Each row was made from one small tree. Brackets hold a mark, then the marks that hang from it, in the order of their numbers. Every link used is in the known rows. Write each row's tree.
In the rows, 128 means zero.
Known rows:
(q_782 (q_422 (q_211 q_864)) (q_799 q_619)): [110 159 148 180  79 137  85 127 132 146 113  76 136  91  74 145 109 141
 123  91 173 101 160 148  79  70 176 133 160  92 106 115  78 201 156  83
 138 165 179 116 186 138  80 122  80 115 185 117 107 106 101 149 121 129
 115 120 222 157  85 121 131 159 160 131 145 142 103 169 121 141 161  76
 104 161 148 129 124 101 176  88 141 134 122 108 121]
(q_619 q_422): [136 134 122 142 122 116 141 141 127 142 122 134  98 152 119 131 106 153
 128 123 114 146 115 148 135 139 137 120 101 109 117 133 151 132 130 131
 147 133 140 104 137 144 128 137 135 150 135 126 114 113 119 127 136 114
 158 124 139 161 120 137 129 132 125 145 133 103 154 121 111 167 127 115
 115 139 119 114 121 131 125 142 138 134 127 137 124]
(q_782 (q_799 q_619)): [137 143 136 164 122 126 110 123 132 110 123 103 114 114 123 150 122 133
 120  85 149 113 131 130  99 104 163 150 132 127 125 121  95 154 137 112
 140 150 143 104 122 114 112 149  94 138 155 117 121 129 120 135 126 137
 118 117 173 123 132 104 116 155 146 126 129 133  96 146 136 133 144 108
 102 131 134 112 140 130 141  75 125 142 143 119 118]
(q_610 (q_211 q_864) (q_619 q_422) (q_782 q_799)): [ 74 205 144 132  88  63 153 166 143 138 122  50 126  99  97 123  69 179
 131  48 141  70  80 194  33  21 174 163  89 117  96 126  64 173  98 103
 121 128 134  83 183 130 105 150 130 117 181  84  79 111 105 112 108 131
 166 115 191 213 122 135  88 143 124 103  96 172 112 150 165 156 169 119
  97 198 108 117 165 155 134  77 105 151 118 107 131]
(q_422 (q_211 q_864)): [ 90 139 123 129 117 130 133 141 140 139 139 105 144 137  91 130 117 136
 134 138 148 124 128 142 126  94 144 128 144  93  90 141 122 144 133 104
 113 137 135 134 182 150 113  98 108 105 125 121 133 103 115 157 110 131
 126 129 161 143 101 142 130 112 132 134 144 121 122 124 132 119 150 110
 149 157 124 158 116 110 151 140 135 127  89 119 127]
(q_782 q_422 q_799): [152 136 153 161  91 135  84 115 104 160 110 117 147  99 119 138 128 110
 122  87 167 103 156 156  92 112 145 126 160 115 144  93  92 178 138 103
 133 127 176 126 149 140 109 150 122 140 184 131 107 128 122 115 146 121
 130 120 162 148 114 114 126 157 167 125 117 144 128 170 135 153 135 107
 105 143 145 117 129 119 150  93 132 126 161 114 134]
(q_619 q_422 q_610): [130 125 134 144 103 145 138 143 112 145 118 124  72 130 131 159 111 135
 117 111 103 136 101 155 118 151 142 144  96 110 112 132 137 151 118 141
 146 136 146  87 141 148 145 148 150 168 150 145 110  87 120 125 120 126
 192 109 154 203 110 126 123 125 137 146 124 114 155 133  90 194 126 120
 120 143  96  98 125 122 126 144 145 135 110 143 122]
(q_593 (q_619 q_422 (q_610 q_211 (q_782 q_799)))): [116 140 129 136  66  88 160 151  97 162 118  65  93  97 131 162 101 167
 119  73 109  76 103 160  79  84 161 183  97 136  96 141  93 165 124 119
 151 128 140  95 162 145 121 171 140 152 165 106 120  68 134 152 129 147
 188  87 172 229 122 103  93 123 157 103 118 143 150 117 136 188 167 123
 110 169 112  79 154 103 122  96 136 153  98 119 117]
(q_619 (q_422 q_211)): [132 143 110 147 115 125 148 139 129 149 140 122 123 155 109 147 114 166
 132 128 115 136 117 154 137 128 151 119 123 113  86 141 136 119 128 114
 152 137 145 108 161 156 118 131 113 133 129 117 127 110 121 146 120 116
 161 125 154 187 108 152 140 123 121 148 156  86 168 108 112 164 140 101
 124 139 117 118 106 109 128 150 132 137 108 133 120]
(q_610 (q_211 q_864) q_619): [ 62 187 150 106 118  96 153 150 151 122 117  52 122  96  85 108 105 159
 143  94 141  86  84 159  70  55 160 147 103 123 119 137  74 153 126 105
 106 146 104 121 151 131  99 113 129  93 133  92 104 100 119 102 100 154
 119 124 163 169 117 134 108 134 107 113 113 151  87 155 153 133 167 141
 126 195 111 144 152 138 132  95 120 129  98  91 143]
(q_211 q_864): [ 86 128 140 132 124 120 123 145 150 133 111 114 120 129 102 113 112 117
 129 129 146 140 121 140 112 104 130 118 127  92 123 124 139 164 130 122
 106 139 133 122 154 138 119  99 138 124 133 133 120 104 108 140 125 131
 125 132 143 125 115 131 123 118 132 139 116 150 103 143 130 116 135 129
 137 158 132 156 131 135 146 129 141 134 110 132 131]
(q_593 (q_619 q_422 (q_610 q_782))): [112 106 128 139  78 105 151 139  96 154 119 108  84 109 128 148 101 165
 119 122  89 117 124 133 113 110 143 168  82 125 104 151 132 159 135 141
 161 127 131 100 145 123 138 156 145 161 135 134 130  68 119 156 129 141
 184 105 156 207 109 105 109 112 152 113 126 149 151 103 102 180 140 127
 113 152 112  84 137 112 124 131 148 148  95 138 113]
(q_593 (q_619 q_422 (q_610 (q_211 q_864) q_782))): [ 71 143 137 127  63  87 166 156 116 161 112  62  82  97 112 145  85 165
 118 103 105  98  92 152  82  71 150 174  83 115  88 151 117 185 135 130
 141 139 118  94 176 142 120 137 146 142 148 113 117  46 124 159 123 145
 183  94 169 229 106 117  97 112 138 113 122 156 134 105 121 177 169 129
 121 183 112 107 153 106 134 122 150 156  73 125 110]
(q_593 (q_619 (q_610 q_782))): [109 101 131 123  78 117 150 131 101 142 122 100 112  89 137 142 114 146
 120 126 102 106 137 112 107 105 138 178 108 140 111 152 109 149 141 139
 142 117 123 124 137 115 140 148 138 142 124 134 139  81 121 156 127 151
 156 108 143 177 112 102 101 112 157  98 115 167 127 108 123 150 147 132
 125 143 119  96 145 107 125 120 142 135 107 128 121]
(q_593 (q_619 q_422 q_610)): [123 104 130 150  91 122 152 138 102 155 101 109  74 118 113 148 111 160
 123 126 101 131 118 130 130 138 148 154  90 115 116 148 139 152 149 134
 153 144 135 106 130 142 129 143 148 165 119 133 130  65 127 151 133 146
 167 102 161 210 109 108 112 125 158 132 132 122 143 121 100 200 149 120
 127 163 109  90 133 100 124 129 161 142  97 132 120]
(q_619 q_610): [120 121 142 128 110 152 132 125 117 130 129 121 102 107 136 157 129 114
 118 124 119 119 119 140 109 141 134 151 125 129 123 131 115 139 113 136
 126 127 136 118 130 138 145 139 143 145 142 145 122  97 122 131 120 138
 162 113 143 156 116 111 121 121 147 128 116 136 129 140 115 160 131 132
 134 131 106 119 129 112 129 122 129 123 111 138 133]
(q_864 q_211): [118 111 104 129 115 132 114 146 134 116 137 103 138 127 111 146 124 156
 122 128 154 120 125 127 127 125 131 141 121 128 128 156 123 102 121 149
 133 121 120 134 128 133 139 130 131 115 127 110 144 138 136 129 150 140
 125 142 129 131 113 140 118 129 134 138 146 115 146 109 114 135 127 121
 133 130 128 138 137 136 134 131 168 146 109 131  93]
(q_799 q_211): [138 141 134 137 119 116 126 155 122 148 107 101 117 122 111 144 124 130
 107  95 132 117 131 134 121 121 126 132 132 108 128 143 122 132 135 119
 138 155 107 109 136 129 131 143 149 121 127 118 122 158 127 137 116 137
 110 130 168 137 126 110 152 131 101 128 155 141 132 137 121 117 136 135
 125 128 122 117 127 114 123 115 128 108 114 113 112]

Write each row's tree:
[116 150 138 157  96 138 124 145 117 124 102  78  67  91 105 180 117 137
  95  82 116 116 125 125  96 120 152 160 109 108 115 165  91 159 134 126
 154 174 104  87 121 105 127 156 140 138 138 135 118 122 123 136  96 156
 122 119 204 154 110  93 142 148 113 129 163 154 113 142  88 138 145 122
 112 118 101  92 140 102 129 104 139 119  94 122 106] => (q_799 q_211 (q_619 q_610))
[120 193 141 141  59  89 112 122 119 141 125  54 137  54 127 157  97 147
 108  55 140  57 125 151  42  41 160 155 125 149 114 123  54 190 130 107
 149 138 138 107 167 117  92 177 108 117 209  98 101 134 130 121 123 121
 145  97 179 176 121 118 106 164 131  91 119 173 123 147 148 131 156 102
  89 140 142 101 154 126 143  77 102 143 140 103 110] => (q_610 q_211 (q_782 q_422 (q_799 q_619)))
[129 157 144 166  65 107  93 119 117 134 118  95 139  73 124 142 103 135
 111  78 145  91 158 141  70  69 156 145 129 132 119 117  73 185 133 119
 152 129 163 107 149 109 105 166 105 136 192 130 101 140 107 132 127 114
 140 121 175 146 107 111 109 168 151 107 119 186 116 151 127 126 137  93
  76 123 149  96 140 133 152  93 118 140 158 119 113] => (q_610 (q_782 q_422 (q_799 q_619)))
[ 77 147 145 122  43 102 136 138 100 167 108  55 110  58 105 136 101 141
 114 106 120  74 119 135  58  59 144 174 107 127 110 139  85 198 148 119
 129 128 124 125 179 131 106 125 144 126 162 122 123  57 128 149 120 153
 157  95 169 203  92 108  97 122 148  91 110 185 116 133 125 151 171 134
 128 179 130 119 152 102 146 119 153 143  89 108 122] => (q_593 (q_619 (q_610 (q_211 q_864) (q_782 q_422))))
[ 85 176 132 119  73 109 144 129 121 108 134  59  94  69 135 172 106 143
 103  86 102  82  89 128  69  72 161 175  94 154  95 158  76 156 118 136
 143 137 110  95 145 104 119 161 120 128 167 125 116 100 133 131  95 143
 167 100 161 175 120 111 105 136 120  98 122 160 120 125 117 135 163 121
 103 124 108  99 152 121 130 105 110 144  94 122 109] => (q_799 (q_619 (q_610 q_211 q_782)))
[108 133 130 127  85 108 168 144 104 161 117  76  73 105 116 153 117 161
 122 111  96 102  91 146 107 116 150 160  86 131 109 153 118 157 146 128
 152 144 117 106 147 148 117 151 144 148 139 106 136  53 152 141 125 153
 169  88 163 224 110 114 107 116 138 122 135 116 145 112 115 197 171 136
 124 168 108  96 142  90 117 121 155 149  82 119 118] => (q_593 (q_619 q_422 (q_610 q_211)))
[ 75 159 126 157  65 120 143 147 133 126 129  86  84 118 101 167  76 163
 111 109 102 125 112 148  90  80 173 160  90  99  65 164 105 171 123 129
 156 143 146  73 178 124 122 131 109 134 155 135 106  76  88 166  85 126
 186 111 201 198  83 131 113 131 131 133 142 146 124 112  89 163 162  92
 104 143 106 109 132 116 149 137 137 142  73 138 105] => (q_799 (q_619 (q_422 (q_211 q_864)) (q_610 q_782)))
[ 73 132 144 118  89 120 151 154 116 150 112  60  90  89 102 135 119 139
 129 114 124  94 100 127  94  94 146 170 111 121 115 149 109 174 147 112
 116 148 111 122 157 139 111 115 142 126 128 112 139  51 141 149 122 173
 138  98 161 186 113 103 102 113 146 113 125 147 110 133 136 157 181 146
 146 182 121 128 149  94 135 109 158 142  76 116 124] => (q_593 (q_619 (q_610 (q_211 q_864))))
[ 58 201 138 115  88  62 169 162 149 132 119  57 117 108  91 114  66 189
 135  79 122  80  81 183  54  32 162 159  72 118  89 141  82 159 107 124
 127 128 108  93 174 128 110 134 137 105 155  88  84 103 102 115  97 130
 165 120 173 207 110 150  96 135 103 112 107 175 116 133 141 150 164 129
 102 188 102 125 158 158 128 112 116 146 102 106 129] => (q_610 (q_211 q_864) (q_619 q_422) q_782)
[ 81 205 164 134  67  78 123 141 126 155 113  39 157  59  92 118  77 150
 125  55 163  42 118 187  15   4 169 162 123 127 111 108  25 195 119  89
 115 124 138 112 186 122  89 137 124 101 208  89  80 114 106 106 113 135
 139 113 195 190 104 129  92 162 139  86  93 199  94 173 168 139 170 119
  98 200 126 127 161 141 153  75 105 137 136  84 141] => (q_610 (q_211 q_864) q_619 (q_782 q_422 q_799))
[ 68 172 146 133  90 125 134 138 139 112 118  59  74  81 105 158 109 133
 109  96 121 107  76 136  78  90 164 157  98 117 105 153  96 183 134 125
 128 159 116  96 152 126 109 127 121 123 157 126 114  71 127 128  95 156
 143 102 185 167 107 110 112 135 123 127 124 142  97 140 111 148 170 125
 121 155 110 127 149 113 144 110 139 141  77 124 118] => (q_799 (q_619 (q_610 (q_211 q_864))))
[114 115 129 141  55 122 133 126  86 168 127  91 135  74 122 151 114 149
 125 132 113  86 165 125  97  91 149 175 135 139  95 144  87 162 151 116
 154 119 141 141 168 120 118 146 117 132 143 140 142  76 122 167 120 150
 157 103 161 201  84 118 111 122 162  95 139 159 145 115 113 160 156 110
 126 150 123  92 134  82 139 134 139 128  96 112 119] => (q_593 (q_619 (q_610 (q_782 (q_422 q_211)))))
[101 139 128 154  67 121 139 159 118 158 136  91 117 120 108 169  88 139
 115  90 132 104 116 189  82  87 156 165 122  89  72 131 100 178 103 105
 134 125 177  81 205 158 130 150 124 147 179 133 100  78  87 161 112 123
 210 105 196 218  93 132 106 111 156 130 123 149 148 127 122 174 153  89
 118 160 102 116 119 119 157 124 123 137  90 138 123] => (q_619 (q_422 (q_211 q_864)) (q_610 (q_782 q_799)))
[118 156 139 172  84 132 132 162 115 138  91  89  45 110  98 179 104 162
  92  77 103 136 112 145  99 129 156 153  86  92 110 173 119 163 141 135
 171 181 115  59 134 123 127 166 148 150 147 131 105 115 112 139  97 144
 146 119 221 189 102  97 144 153 105 149 171 133 135 136  73 172 149 110
  89 128  97  76 133 105 124 108 146 128  87 129  97] => (q_799 q_211 (q_619 q_422 q_610))
[117 135 143 131  50 107 127 130  81 170 116  55 125  50 131 155 113 137
 117  81 129  55 130 147  60  71 153 180 130 149 117 127  60 191 142 110
 139 127 137 122 163 125 113 162 134 135 183 120 124  72 145 141 133 155
 166  86 169 213 110  98  95 136 169  87 110 172 136 139 144 168 168 120
 115 164 127  92 153  90 137  85 130 142 116 101 126] => (q_593 (q_619 (q_610 q_211 (q_782 q_422 q_799))))
[ 82 136 139 129  85 110 161 157 116 161 103  65  67 109  95 144 106 166
 126 109 115 109  82 148  96 108 158 157  84 104 108 152 130 180 145 126
 131 153 121  98 161 155 115 126 150 140 133 110 123  41 127 152 122 154
 165  96 176 221 108 112 102 114 143 130 130 127 129 128 115 187 176 129
 134 192 110 114 148  95 133 124 170 153  71 120 116] => (q_593 (q_619 q_422 (q_610 (q_211 q_864))))
[145 153 152 181  87 134  84 112 116 142 107 102 118  84 106 151 116 137
 117  80 156 103 155 137  83  96 165 130 146 123 139 104  84 186 149 111
 149 152 165 115 131 123  96 152 101 140 186 122 108 130 116 115 134 134
 117 117 185 143 106 108 124 174 164 128 128 150 103 172 113 150 141  93
  87 137 145 104 138 115 151  84 137 134 156 120 125] => (q_782 q_422 (q_799 q_619))
[101 142 120 121  63  88 170 150 102 159 120  71  86  94 123 158  98 172
 117 100  89  88 101 140  91  89 153 177  76 139  94 156 109 157 132 136
 156 130 113  99 162 132 124 157 145 147 148 112 125  66 138 152 124 141
 188  87 152 225 116 113 102 115 133 106 126 142 157 102 122 183 165 127
 112 164 112  85 148 104 119 121 142 149  89 122 113] => (q_593 (q_619 q_422 (q_610 q_211 q_782)))
[118 165 124 137 128 118 159 139 132 132 129 109 128 140  90 132 101 195
 143 118 119 115 121 157 118 101 174 134 108 124  95 154  96 106 126 112
 150 130 128 121 143 132 118 136 105 127 125 101 115 119 109 120 103 138
 143 134 169 195 100 155 128 139 114 137 142 104 143 133 115 173 149 104
 112 163  98 106 128 121 119 123 120 126 114 112 138] => (q_610 (q_619 (q_422 q_211)))
[105 135 146 155  51 141 106 131 105 164 130  82 152  76 122 165 103 108
 110  87 152  85 147 169  55  76 151 169 154 102  94 111  67 194 108 102
 126 120 176 113 198 141 123 140 123 133 199 144  98  84 100 152 115 127
 178 101 186 195  88 117 104 125 171 108 114 180 128 154 128 154 146  95
 121 160 114 127 125 106 173 113 115 127 104 123 122] => (q_619 (q_610 (q_782 (q_422 (q_211 q_864)) q_799)))
[ 86 135 130 147  97 147 140 157 125 154 123 106  94 140  94 161 104 140
 122 122 119 135 105 167 114 123 153 143 114  76  78 143 126 162 122 118
 131 139 164  95 189 162 130 119 135 138 145 141 113  65 108 155 100 134
 189 115 182 212  86 142 128 111 140 157 139 108 147 129  95 187 153 100
 134 163  90 131 113 101 150 151 146 132  70 133 122] => (q_619 (q_422 (q_211 q_864)) q_610)
[135 161 127 175  78  90 119 158 127 138 107  86 103 114 115 164  92 158
  97  52 128 106 138 157  77  77 158 160 102 109 104 146  92 161 118 126
 164 149 132  65 149 110 122 183 130 141 171 102  96 155 103 146 113 120
 144 118 205 164 124 106 126 154 117 118 150 164 130 128 123 131 142 103
  73 121 127  84 143 131 126  88 111 136 132 120  93] => (q_610 (q_782 (q_799 q_211 (q_619 q_422))))
[ 82 149 128 162  87 143 140 146 138 122 117  90  73 125  86 167  96 166
 116 124 111 141 105 140 105 106 174 145  95  85  77 159 122 165 138 124
 149 157 151  77 163 136 114 125 111 137 146 140 114  64  98 155  87 137
 164 115 204 198  83 127 126 132 133 151 149 115 125 132  83 179 157  93
 116 153 105 110 124 106 150 136 153 145  70 137 115] => (q_799 (q_619 (q_422 (q_211 q_864)) q_610))
[104 165 134 162  69 110 136 164 116 133 100  76  60 101 110 183  89 162
  82  77  96 116 119 144  84 100 155 162  79 105  94 179 110 170 120 149
 181 166 116  54 150 112 140 179 149 157 156 132  95 124 103 148  88 131
 167 115 217 191 101 101 133 142 107 133 158 164 139 121  76 159 144 107
  77 121  92  72 140 113 122 110 128 134  93 134  89] => (q_799 q_211 (q_619 q_422 (q_610 q_782)))
[111 163 151 189  99 111 108 170 139 139  85  81  75 128  71 156  96 153
 105  59 159 127 123 162  88  95 164 141 110  63 118 138 113 194 140 109
 147 181 142  57 157 131 107 148 128 139 164 112  96 129  96 147 121 133
 123 129 235 152 115  99 136 157 120 147 153 146 101 156 115 139 154 108
  86 159 124 114 139 114 149  75 147 138 112 125 101] => (q_782 (q_799 (q_211 q_864) (q_619 q_422)))
